Each row was made from one walk, in order. Every step used is in the known rows, and no mark comes twice. Write each row's walk.
In the rows, zero is written as 128.
Known rows:
koli bulad totad foza tirak vikavab: [117 136 139 213 182  77 131 152 126 174  97 119 116 148 196 114 159  78
  77 130  44  95 126]
bulad koli: [139 127 130 113 107 125 167 110 132 122 115 117 116  72 124 117 116 141
 161 154 146 106 128]
boviz foza koli bulad totad: [175 130 151 184 147 112 132 173 140 156 117 138 126 122 108 126 182  96
  86  97  93  67 172]
bulad totad foza: [131 121 116 173 157 103 147 145 128 157 128 150 131  90 101  78 136 107
 141 133 134 153 131]
koli foza boviz vikavab: [ 90 121 142  84 104  81  84 130 177  54 136 171 165 139 109 161 114 133
 137 105 153 160  97]
koli foza: [124 126 167 131 137 129 106 127 148 135  92 120 168 118 121 133 150 135
 141 111 167 167 100]
tirak vikavab: [ 89 154 166 116 121 137 121 114 130 165 109 126 162 144 147 129 148 132
 114 123 119 138 129]
tirak vikavab boviz foza totad bulad: [105 148  95  75 125 182  91 110  75 171 181 109 111 206 115 146 125 151
 106 140 117 152 143]
bulad totad foza boviz vikavab: [102 113  99 127 123  61 119 151 160  79 169 206 126 107  93  99 106 105
 135 124 124 143 121]
vikavab boviz foza koli bulad totad: [145 110 155 150 168 150 160 159 150 139 136 159 118 150  96 108 192 131
  95  81 117  81 185]
vikavab boviz foza totad bulad: [138 122  72  89 114 171 119 114  89 149 191 114 121 144  79 123 111 159
 128 135 149 163 145]
totad bulad koli foza tirak vikavab: [134 161 149 133 129 159 130 144  88 138  89  50  65 178 202 174 102 123
  98 180  83  80  91]
koli foza boviz: [106 116 148 107 110 132 107 129 160  89 107 147 183 118 137 149 124 129
 156  67 160 162  92]
vikavab boviz foza: [121 103 144  80 152 162 114  82 133 112 138 150 148 137  97  85 172 149
 143  83 183 146 174]
foza totad bulad koli: [152 148  53 121  65 137 171 136  88 156 175  84  89  76 107 155  53 153
 140 207 120 129 105]
bulad totad foza koli: [150 123 124 197 134 138 157 192 117 154 142 167 117 120 107  96 135 108
 137 129 114 119 144]
totad bulad koli foza boviz vikavab: [113 146  98  77  95 104 133 126 154  49 165 124  85 136  99 183  60 135
 129 161 135 132  89]
totad bulad koli foza tirak: [160 138 121 143 117 153 147 143 102 117 102  58  76 117 166 151  88 130
 116 176 119  94  97]
koli bulad totad foza boviz vikavab: [ 95 127  90 150 149  19 137 133 193  88 158 197 135 105  97 115 117  95
 118 117  95 146 130]
koli bulad: [118 139 128 151 135  86 166  90 178 154 107 122 186  76 119 126 143 124
 112 110 127 154 141]
boviz foza: [156 120 136 118 134 129  83  94 123 131 115 123 158 112 103 108 160 117
 135 103 161 136 161]
totad foza tirak vikavab boviz: [ 86 111 141 125 171 162 124  99 105 128 120 146 119 205 193  94 136 134
 137 115 108 141 142]
totad bulad: [123 154 105 118 103 141 172 112 126 159 148  97 146  88  91 116 101 130
 108 139 140 160 134]

Which walk is each row?
[ 96 118  89 106 109  70 103  98 162  61 170 189 152 129 100 121  87 110
 164 117 140 179 130] -> totad foza boviz vikavab
[ 84 120 201 104 161 170 109 136 121 126  87 123 125 207 205 129 168 153
 109 103 123 116 106] -> koli foza tirak vikavab boviz
[ 93 126 169  73 171 166  86  78 116 134 119 143 140 204 135 109 182 146
 120  88 145 130 167] -> tirak vikavab boviz foza
[173 128 149 135 108 165  97 142 106 125 125 138 145 144 110 130 152 117
 135 101 139 105 172] -> boviz foza koli
[145 133 149 190 123 113 195 201 161 167 118 143 136  93 112 125 161 110
  87 113  86  83 148] -> foza koli bulad totad
[156 126  58  80 114 178 138 103  78 122 186 106  64 136  93 133  87 168
 151 177 146 124 143] -> vikavab boviz foza totad bulad koli
[147  89 143  98 150 165 109 103 111 104 118 135 133 147 149  87 161 139
 122  87 153  96 170] -> vikavab boviz foza tirak
[149 117 117 136 100 127 110 154 108 131 118 107 106  97 134 179 105 160
 176 179 148 139  69] -> bulad koli foza totad
[ 66 134 168  80 143 166 148  98 140 150 128 147 150 172 135 104 164 162
 120 103 142 146 143] -> tirak vikavab boviz
[144 129 112 173 118 153 141 135 116 132 136 155 149 143 117 115 117 118
 170 115 126 157 149] -> totad foza koli
[141 129 151 125 130 132 125 117 138 120  89 105 109 107 129 149 128 149
 165 151 163 130  96] -> bulad koli foza
[149 106 112 168 133 120 126 116 109 127 116 129 146 112 162  93 113 105
 148 129 125 139 134] -> totad foza tirak
[123 133 140 172 147  73 180 149 172 175 113 130 153  52 105 101 163 117
  81 115 110 114 129] -> koli bulad totad
[144 152  88 112 100 141 191 104 118 140 146  82  95  81 104 122  81 141
 133 176 135 123 135] -> totad bulad koli
[144 129 169 119 137 142  56 119  87 141  87 100 137 177 196 129 164 101
  93 114  98  71 151] -> boviz foza tirak vikavab
[124 141 105  95  97 156 149 121 135  83 135  97 104 119 131 170  74 136
 152 125 135 140  98] -> totad bulad koli foza boviz
[111 120 131  81 102  87 104 123 168  35 135 154 104 127 121 173 100 140
 165 142 148 124  94] -> bulad koli foza boviz vikavab
[163 112 100 122  99 121  63 129  99 149 140 129 158 104 109 138 131 131
 147 134 146 141 129] -> boviz foza totad
[136 149  97 141  94 136 116 158 109 166 146  87 146 114 101 171  94 147
 125 166 136 185  76] -> koli foza totad bulad
[146 116 114 219 173  70 158 153 140 154 108 130 126  83 160  93 148  82
  99 132  76 107 130] -> koli bulad totad foza tirak
[128 134 184 137 137 139 100 142 101 124  63  85  85 170 222 171 136 125
 125 161 101  70  89] -> bulad koli foza tirak vikavab
